What can hang from each mark:
J_333: J_8
J_941: J_179 J_217
J_8: J_552
J_217: J_941
J_552: J_8 J_179
J_793: J_179
J_633: J_217
J_179: J_333 J_633 J_793

Known rows, with every way that one mark hangs from another:
J_333(J_8(J_552(J_179))): -7 -17 13 -2 19 -21 14 12 19 -12 -7 -35 3 -10 -5 -33 -9
J_793(J_179(J_333(J_8(J_552)) J_633(J_217(J_941)))): -7 8 -4 -21 24 -28 30 7 0 -4 15 -13 3 10 5 -2 -10
J_8(J_552(J_179(J_333 J_633(J_217) J_793))): 4 22 8 -31 31 -24 21 -2 6 -9 11 -28 0 8 0 -12 14
J_217(J_941(J_179(J_793))): -13 -2 -34 -18 8 -18 11 4 -20 -13 19 25 4 -1 -1 22 -2
J_8(J_552(J_179(J_333 J_793))): 4 17 1 -18 23 -19 15 -2 7 -5 1 -30 3 1 -5 -14 9
J_941(J_179(J_793)): -1 -6 -9 -16 15 -6 -5 -8 -22 -5 25 18 -1 9 -11 19 12
J_333(J_8(J_552(J_179(J_633(J_217) J_793)))): -7 -12 14 -20 27 -30 14 10 13 -15 10 -34 -5 -1 0 -27 3
J_217(J_941(J_179(J_333(J_8(J_552)) J_633 J_793))): -17 10 -34 -32 21 -40 22 5 -14 -15 15 -1 13 6 -3 11 5
J_179(J_333(J_8(J_552)) J_633(J_217) J_793): -7 14 -1 -43 22 -38 8 2 3 -1 14 -32 -4 19 7 -10 32
J_793(J_179(J_333)): 6 14 -7 -4 9 -2 12 -6 -8 11 8 -1 -2 10 -1 9 -8
J_217(J_941(J_179(J_333 J_633 J_793))): -12 21 -42 -33 14 -29 18 -1 -24 -8 21 19 8 12 2 25 6
J_179(J_333(J_8) J_793): -5 7 -22 -24 3 -25 -6 0 -2 9 1 -22 -9 11 5 -6 24
J_633(J_217(J_941(J_179(J_793)))): -16 -9 -12 -24 9 -11 8 8 -8 -12 21 32 -4 -1 10 13 4
J_552(J_8 J_179(J_633(J_217(J_941)) J_793)): -1 10 -15 -49 22 -17 28 7 5 -28 25 -5 -24 10 6 -1 -8
J_941(J_179(J_333(J_8(J_552)) J_633 J_793) J_217): -7 -9 -10 -28 31 -35 3 -9 -19 -12 20 -12 23 20 -23 15 39
J_217(J_941(J_179(J_333(J_8) J_633 J_793))): -17 10 -42 -33 16 -37 16 3 -19 -10 18 11 6 11 1 16 5

Rows:
-9 29 -17 -37 9 -22 19 3 0 0 6 6 3 16 18 5 10 : J_179(J_333 J_633(J_217(J_941)))
3 16 -9 -31 11 0 22 6 19 -11 -4 -19 -12 7 -2 -18 -11 : J_552(J_8 J_179(J_333))
4 5 9 -9 23 -15 14 0 4 -13 6 -26 1 -5 -6 -12 3 : J_8(J_552(J_179(J_793)))
-3 20 -14 -35 20 -40 8 -3 -3 -1 8 -41 3 19 -1 -8 27 : J_179(J_333(J_8(J_552)) J_633 J_793)
2 11 0 -13 23 -23 23 -1 -4 1 11 -27 5 14 -7 -3 -7 : J_793(J_179(J_333(J_8(J_552)) J_633))
6 26 0 -26 30 -27 22 -6 1 -8 8 -34 4 9 -5 -10 11 : J_8(J_552(J_179(J_333 J_633 J_793)))
-4 -7 6 -16 25 -31 15 6 8 -14 7 -39 -1 -1 -6 -24 1 : J_333(J_8(J_552(J_179(J_633 J_793))))
-1 7 2 -21 20 -17 17 -1 -3 6 17 -8 -7 18 6 0 -4 : J_793(J_179(J_333(J_8) J_633(J_217)))
-1 5 -4 -13 18 -12 24 1 -13 -7 27 14 -5 9 7 17 -16 : J_793(J_179(J_633(J_217(J_941))))
-6 10 -12 -23 18 -24 25 5 -5 0 17 -3 -5 13 10 4 -10 : J_793(J_179(J_333(J_8) J_633(J_217(J_941))))
8 26 -8 -14 18 -12 18 -11 -15 7 17 -4 0 20 -1 14 -6 : J_793(J_179(J_333 J_633))
-11 -21 -8 -11 16 -16 -4 -2 -8 -4 4 6 22 10 -18 7 24 : J_941(J_179(J_333(J_8)) J_217)
-10 4 -1 -41 31 -30 6 -1 -10 -6 25 -5 3 20 -7 1 24 : J_941(J_179(J_333(J_8(J_552)) J_633(J_217) J_793))
4 24 -10 -57 24 -13 23 1 9 -15 19 -17 -24 21 4 -7 6 : J_552(J_8 J_179(J_333 J_633(J_217) J_793))
-1 7 10 -18 26 -21 22 2 1 0 14 -20 1 14 0 -7 -3 : J_793(J_179(J_333(J_8(J_552)) J_633(J_217)))
-1 -13 -9 -20 26 -19 -2 -15 -31 -16 34 15 16 19 -21 34 32 : J_941(J_179(J_633 J_793) J_217)
-12 5 -28 -17 14 -21 20 3 -17 -17 18 24 11 3 -1 20 -11 : J_217(J_941(J_179(J_633)))
-18 8 -35 -25 14 -31 21 8 -12 -10 10 12 13 7 2 9 -5 : J_217(J_941(J_179(J_333(J_8) J_633)))
-2 18 -9 -44 26 -29 14 -3 2 0 18 -16 -19 17 11 -12 14 : J_552(J_179(J_333(J_8) J_633(J_217) J_793))
